Each row was made from one small tree. The marks that hang from a mark follow it in brackets, in the order of their numbers. Every link used is in the known rows. Write each row's tree.
Known rows:
K381(K879(K41(K141) K768(K466(K680)))): .05, .03, .03, .07, -.09, -.02, .06, -.08, .04, .18, -.03, .00, -.04, .07, .06, .06, .02, .15, -.17, .07, -.02, -.01, -.01, -.05, .02, .02, -.03, .01, .07, -.01, -.05, -.01, .12, -.05, -.08, -.03, .14
K680(K170 K466): .03, -.06, .08, -.03, -.02, .01, -.27, .04, .19, -.30, .01, .20, -.08, .06, -.05, .01, .46, -.23, .07, -.13, -.18, .13, .01, .00, -.07, -.03, .02, .05, .06, .00, .00, -.04, -.08, .10, .02, .10, -.23
K466(K680(K170(K41(K141 K879)))): -.05, -.06, .08, -.09, .01, .04, .08, -.07, -.06, -.02, .03, .00, .02, -.06, -.07, .02, .45, -.09, .21, .01, -.10, -.01, .05, .02, -.05, -.02, .04, -.03, -.07, -.07, .02, .03, -.09, .06, .04, .15, -.06
K170(K41(K141 K879)): -.06, .12, -.01, -.05, .05, .01, .01, -.01, -.08, .05, .01, -.07, .05, -.06, -.07, -.02, .12, .03, .07, -.06, .16, .02, .04, -.05, -.06, -.02, .14, -.04, -.01, -.15, .06, .06, .00, .06, .07, .32, -.03
K345(K41(K141 K879(K381 K768(K466)))): .02, .01, .03, .04, .00, -.04, .16, .04, -.04, .15, -.05, -.02, .07, .05, .09, -.02, -.14, .10, -.03, -.02, .11, .02, .06, -.08, .00, -.02, .03, -.03, .04, .02, -.01, .05, .04, -.09, -.02, .06, .15
K680(K170(K41(K879)) K466): -.02, -.01, .06, -.04, .01, .02, -.21, .02, .14, -.36, .01, .03, -.10, -.01, -.12, -.05, .47, -.21, .12, -.13, -.10, .13, -.02, .06, -.03, -.08, .10, .04, .03, -.07, .04, -.07, -.04, .09, .05, .17, -.20
K879(K41 K768): -.02, -.01, .05, .01, -.05, -.04, .02, .00, -.04, .01, -.06, .11, -.02, .07, .03, .15, -.63, .10, -.26, -.04, -.02, -.07, -.03, .20, -.10, .06, .03, .00, .01, .00, -.02, .00, -.03, -.05, -.06, -.09, .10
K768(K879(K41)): .02, -.02, -.07, .06, .00, -.01, -.10, .06, .07, .06, -.07, .03, .06, .02, .00, .10, -.09, .07, -.06, .04, .09, .01, -.04, -.04, .00, .08, .03, .02, -.01, .12, -.14, .01, .03, .02, -.01, -.01, -.12
K680(K170(K41) K466): .01, -.03, .05, -.03, -.02, .01, -.27, .00, .17, -.35, .00, .09, -.11, .01, -.11, -.02, .44, -.24, .11, -.13, -.16, .12, -.05, .12, -.04, -.03, .11, .06, .05, -.04, .01, -.08, -.06, .11, .03, .13, -.19
K255(K466(K680(K170(K41(K879))))): -.01, .06, .08, .06, -.05, .03, .01, .03, .05, .05, .05, .05, .01, -.02, -.04, .01, .30, -.10, .24, -.04, -.06, -.03, .03, .01, -.03, -.04, -.04, .04, -.03, .08, .05, -.01, -.07, .10, .08, .15, -.13
K466(K680): .00, -.11, .07, -.14, -.01, .01, .08, -.03, .00, .10, .00, .13, .07, -.01, .00, .11, .36, -.06, .17, .09, -.07, -.05, .07, -.01, -.04, .09, .06, -.03, -.06, .01, -.08, .08, -.09, .10, .04, .14, -.07
K879(K41(K141) K381 K768(K466(K680))): -.02, .00, -.07, .10, -.04, -.05, .14, -.10, -.10, -.04, .01, -.05, -.06, .07, .12, .00, -.79, .22, -.24, .06, .00, -.10, -.08, .10, .03, .01, -.16, .00, .00, .05, .03, -.04, .07, -.19, -.17, -.35, .34
K879(K41(K141) K381 K768(K466(K680(K170)))): -.03, .00, -.06, .12, -.05, -.04, .12, -.10, -.10, -.08, .02, -.05, -.08, .07, .10, -.01, -.74, .18, -.23, .03, -.04, -.10, -.08, .14, .02, -.01, -.19, .01, .01, .05, .04, -.06, .05, -.20, -.18, -.37, .31
K345(K41(K141)): .04, -.02, .09, -.01, -.01, -.04, .04, .05, .03, .17, -.09, .15, .11, .04, .06, .08, .15, .01, .04, -.06, .03, .07, .09, -.05, -.10, .07, .12, -.02, .05, .05, -.06, .08, -.04, .01, .02, .25, .04
K345(K41): .08, -.08, .12, -.07, -.02, -.05, -.01, .10, .07, .18, -.12, .18, .10, .05, .04, .15, .18, -.04, .04, -.03, .03, .04, .05, .06, -.09, .12, .18, .01, .05, .09, -.13, .06, -.05, .07, .05, .20, -.03
K680(K170): .04, -.03, .09, -.03, -.03, .01, -.21, .04, .03, .01, -.01, .19, .03, .03, -.03, .11, .30, -.16, .01, -.08, -.08, .03, .02, .05, -.10, .04, .00, .03, .04, -.02, -.02, .01, -.12, .10, .06, .09, -.20
K141(K41(K879)): .03, -.01, .07, -.13, .07, .03, -.05, .14, .04, .18, -.05, .07, .05, -.07, -.04, .03, .06, -.05, -.04, -.05, .00, .07, .08, -.02, -.11, .05, .11, -.01, -.01, .02, -.01, .03, .00, .11, .12, .11, -.07
K466(K680(K170(K41(K879)))): -.03, -.09, .10, -.12, .00, .03, .06, -.04, -.03, -.01, .01, .01, .02, -.06, -.07, .06, .45, -.12, .21, .03, -.11, -.04, .03, .08, -.04, .00, .06, -.01, -.07, -.04, -.02, .01, -.09, .09, .05, .13, -.10
K768(K466(K680(K170)) K879(K381)): .09, -.06, -.19, .10, -.03, .00, -.05, -.03, .10, .00, .01, -.14, .01, .00, .02, -.04, .17, .00, .16, .20, .03, .00, -.10, -.13, .23, .08, -.14, .04, .00, .20, -.14, -.04, .06, -.04, -.05, -.26, -.10

Which tree is each row?
-.06, .10, -.06, .00, .02, .00, .11, -.07, -.13, .01, .04, -.17, .00, -.05, -.02, -.08, -.13, .08, .05, .02, .13, -.06, -.02, .00, .07, -.04, .05, -.03, -.03, -.12, .07, .02, .04, -.03, .00, .08, .11
K170(K41(K141 K879(K381 K768(K466(K680)))))
.02, -.03, .02, -.08, .04, .01, .07, .07, .01, .17, -.02, -.01, .00, -.06, .01, -.03, -.19, -.01, -.07, .03, -.03, -.01, .03, .04, .01, .03, .02, .00, -.03, .05, .00, -.01, .04, .02, .05, -.13, .08
K141(K41(K879(K381 K768(K466(K680)))))
.01, -.02, .04, -.09, .05, .01, .01, .12, .00, .20, -.03, .05, .01, -.05, .03, .00, -.24, -.01, -.16, -.04, .00, -.02, .03, .07, -.03, .01, .06, .00, -.02, .02, .01, .00, .02, .05, .07, -.09, .05
K141(K41(K879(K381 K768)))
-.02, .07, .00, .06, -.01, .01, -.09, -.04, -.05, -.07, .04, -.05, -.03, -.02, -.05, -.05, .06, -.06, .02, -.07, .02, .01, -.03, .05, .01, -.05, -.02, .02, .03, -.09, .08, -.03, -.03, .00, .01, .03, -.04
K680(K170(K41(K141 K879(K381 K768(K466)))))
-.02, .09, .01, .05, -.01, .02, -.08, -.03, -.04, -.07, .02, -.06, -.02, -.02, -.09, -.04, .12, -.07, .05, -.09, .00, .05, .00, .03, -.03, -.04, .00, .00, .04, -.11, .09, -.02, -.04, .01, .03, .11, -.09
K680(K170(K41(K141 K879(K768(K466)))))
.02, .02, -.08, .07, -.06, -.03, .06, -.11, -.07, .01, .05, -.05, -.06, .03, .08, -.04, -.39, .04, -.08, .07, -.02, -.12, -.10, .11, .15, .01, -.10, .02, .01, .00, .00, -.02, .01, -.08, -.09, -.30, .18
K879(K381 K768(K466(K680(K170(K41(K141))))))
-.04, .01, .03, .00, .02, .02, -.18, -.01, .10, -.36, .04, .02, -.10, .00, -.07, -.10, .37, -.16, .08, -.15, -.09, .12, -.02, .01, -.02, -.13, .03, .03, .03, -.08, .08, -.07, -.02, .04, .01, .12, -.10
K680(K170(K41(K141 K879(K381))) K466)
-.06, .07, -.01, -.01, .06, .02, .05, .04, -.11, .12, .07, .03, .09, .01, .06, -.05, .02, .12, -.06, -.04, .18, -.02, .10, -.23, -.04, -.08, -.06, -.06, -.01, -.11, .09, .08, .02, -.02, .01, .15, .04
K41(K141 K879(K381))
.05, -.02, .06, -.02, -.02, -.04, .11, .09, .02, .15, -.10, .01, .08, .04, .03, .06, -.01, .03, .03, .01, .08, .04, .05, .00, -.02, .05, .13, -.02, .04, .04, -.08, .04, .01, -.02, .04, .13, .02
K345(K41(K879(K768(K466))))
-.05, .14, -.08, .08, .02, .02, .12, -.03, -.10, .07, .04, -.07, .06, .02, .01, -.10, -.14, .14, -.03, .00, .14, .02, .11, -.28, .00, -.05, -.07, -.08, .01, -.12, .13, .09, .04, -.08, .00, .14, .03
K41(K141 K879(K768(K466)))
-.08, .11, -.02, .03, .04, .02, .14, -.01, -.14, .12, .05, .00, .07, .02, .02, -.05, -.11, .12, -.07, -.05, .12, -.01, .14, -.23, -.04, -.09, -.03, -.09, -.01, -.16, .14, .11, .00, -.05, .01, .17, .04
K41(K141 K879(K768))
.00, -.02, -.11, .09, .01, -.02, -.06, .04, .02, .07, -.03, .02, .04, .02, .07, .05, -.26, .14, -.15, .04, .12, -.03, -.06, -.06, .05, .03, -.06, .02, -.01, .12, -.10, -.01, .06, -.05, -.06, -.13, .03
K768(K879(K41(K141) K381))
.04, .01, .00, -.06, .04, .00, -.01, .09, .02, .17, -.03, .00, .00, -.05, .01, -.03, -.26, .00, -.12, -.01, .01, .01, .01, .04, -.02, .03, .03, .01, .00, .04, .01, -.01, .04, .02, .06, -.11, .05
K141(K41(K879(K381 K768(K466))))
.04, -.01, -.21, .14, -.01, -.01, .04, -.05, .06, -.03, -.01, -.18, .01, .00, .05, -.04, -.17, .17, .05, .20, .07, .01, -.09, -.15, .14, .08, -.15, .01, -.01, .20, -.11, -.03, .13, -.12, -.11, -.25, .07
K768(K466(K680) K879(K41(K141) K381))
.03, -.05, -.09, .06, .00, -.02, -.09, .07, .05, .07, -.05, .04, .04, .03, .07, .10, -.24, .10, -.14, .06, .11, -.05, -.09, .02, .06, .06, -.02, .03, -.01, .15, -.15, -.02, .05, -.01, -.05, -.17, -.02
K768(K879(K41 K381))
-.01, .03, -.01, .00, .00, .02, .08, .00, -.05, .03, .02, -.07, .03, .01, -.03, -.01, .00, .02, .04, .06, .04, -.03, .05, -.09, .03, -.02, -.03, -.04, -.01, -.07, .03, .03, -.01, -.01, .03, .03, -.07
K41(K879(K768(K466(K680(K170)))))
.01, .00, -.04, -.02, .00, -.01, .11, .01, -.08, .09, .05, -.07, .02, .02, .05, -.02, -.17, .08, -.04, .09, .11, -.11, .00, -.05, .09, -.02, -.06, -.03, -.02, -.03, .00, .02, .03, -.03, -.01, -.10, .04
K41(K879(K381 K768(K466(K680))))
.00, .05, -.08, .13, -.04, -.06, .05, -.07, -.09, -.04, .01, -.03, -.06, .09, .12, .02, -.90, .22, -.32, .01, .06, -.08, -.10, .10, .01, .02, -.16, .02, .05, .05, .03, -.04, .08, -.19, -.16, -.33, .30
K879(K41(K141) K381 K768(K466))
-.05, .03, .02, .03, .00, .02, -.14, -.03, .09, -.36, .03, .00, -.11, .00, -.09, -.11, .29, -.16, .07, -.15, -.11, .12, -.01, .01, -.02, -.13, .06, .02, .03, -.11, .11, -.06, -.03, .03, .01, .13, -.11
K680(K170(K41(K141 K879(K768))) K466)
-.03, -.11, .10, -.12, .00, .02, .06, -.04, -.05, -.01, .03, .01, .01, -.05, -.04, .05, .37, -.11, .17, .04, -.10, -.06, .01, .11, -.01, -.01, .04, .00, -.07, -.04, -.03, .00, -.09, .07, .03, .05, -.05
K466(K680(K170(K41(K879(K381)))))
.03, -.03, .07, -.13, .07, .02, -.05, .13, .02, .19, -.03, .07, .04, -.06, .01, .02, -.03, -.04, -.10, -.04, .02, .02, .04, .03, -.07, .04, .06, .00, -.01, .04, -.02, .01, .01, .09, .09, .00, .00
K141(K41(K879(K381)))
-.06, .08, -.06, .08, .02, .01, .15, -.05, -.14, .04, .08, -.09, .02, .02, .06, -.12, -.16, .13, -.04, .01, .08, -.05, .06, -.19, .06, -.11, -.16, -.06, -.01, -.10, .13, .04, .04, -.12, -.05, -.06, .11
K41(K141 K879(K381 K768(K466(K680(K170)))))
-.02, -.01, .05, -.02, -.01, .01, -.17, .00, .12, -.35, .01, .01, -.12, .00, -.10, -.07, .31, -.19, .08, -.13, -.12, .10, -.03, .09, -.02, -.10, .09, .04, .03, -.08, .05, -.07, -.04, .07, .03, .10, -.16
K680(K170(K41(K879(K768))) K466)
.07, -.05, -.19, .09, -.02, -.02, .01, -.02, .09, -.02, -.03, -.16, .01, .00, .04, .02, -.17, .13, .06, .23, .07, -.01, -.12, -.07, .16, .11, -.11, .04, -.02, .24, -.17, -.05, .11, -.08, -.10, -.28, .01
K768(K466(K680) K879(K41 K381))
-.06, -.07, .06, -.07, -.01, .02, .13, -.09, -.09, -.01, .04, -.01, -.01, -.05, -.02, .00, .24, -.06, .13, .02, -.11, -.07, .02, .08, .01, -.05, .00, -.02, -.07, -.07, .03, .01, -.07, .02, .00, .01, .02
K466(K680(K170(K41(K141 K879(K381 K768)))))
.06, .02, -.20, .13, -.02, .02, -.03, -.07, .09, -.04, -.01, -.20, .01, -.04, -.06, -.09, .31, .00, .26, .17, .01, .07, -.05, -.20, .17, .08, -.07, .01, .00, .13, -.08, .00, .06, -.03, -.02, -.06, -.15
K768(K466(K680(K170(K41(K141)))) K879)
.01, -.01, .05, -.09, .05, .02, .01, .10, .01, .18, -.05, .05, .02, -.06, -.02, .00, -.12, -.03, -.10, -.04, -.02, .02, .07, .04, -.07, .03, .10, -.02, -.02, .00, .01, .03, .01, .07, .10, .02, -.01
K141(K41(K879(K768)))
.04, .01, -.06, .01, -.01, .02, .00, -.07, .01, -.05, .04, -.11, .01, -.01, -.04, -.04, .25, -.02, .20, .10, .01, .04, -.02, -.09, .04, .05, -.07, .00, .01, .02, .00, .00, .01, -.01, -.01, .02, -.03
K768(K466(K680(K170(K41(K141 K879(K381))))))
.02, -.04, .03, -.06, .04, .02, .04, .07, .00, .12, -.01, -.02, -.02, -.07, .00, -.04, -.13, -.04, -.07, .00, -.07, .00, .02, .07, .01, .01, .00, .01, -.02, .05, .01, -.03, .03, .01, .05, -.15, .05
K141(K41(K879(K381 K768(K466(K680(K170))))))
-.04, -.08, .09, -.10, -.02, .02, .11, -.07, -.06, -.01, .02, .00, -.01, -.05, -.06, .04, .31, -.10, .17, .03, -.12, -.06, .02, .11, -.01, -.02, .05, -.02, -.07, -.06, .00, .01, -.09, .06, .03, .07, -.06
K466(K680(K170(K41(K879(K768)))))
-.04, .03, .04, .00, .02, .02, -.18, -.01, .11, -.37, .03, .01, -.09, -.01, -.11, -.10, .45, -.18, .12, -.14, -.10, .15, .01, -.01, -.06, -.11, .06, .02, .03, -.10, .09, -.05, -.03, .06, .03, .20, -.16
K680(K170(K41(K141 K879)) K466)
-.01, -.04, .03, .02, -.04, -.06, .02, .00, -.08, .02, -.02, .11, -.05, .09, .12, .14, -.83, .14, -.38, -.02, .03, -.17, -.11, .29, -.03, .02, -.04, .04, .00, .03, -.05, -.05, .01, -.08, -.11, -.32, .24
K879(K41 K381 K768)
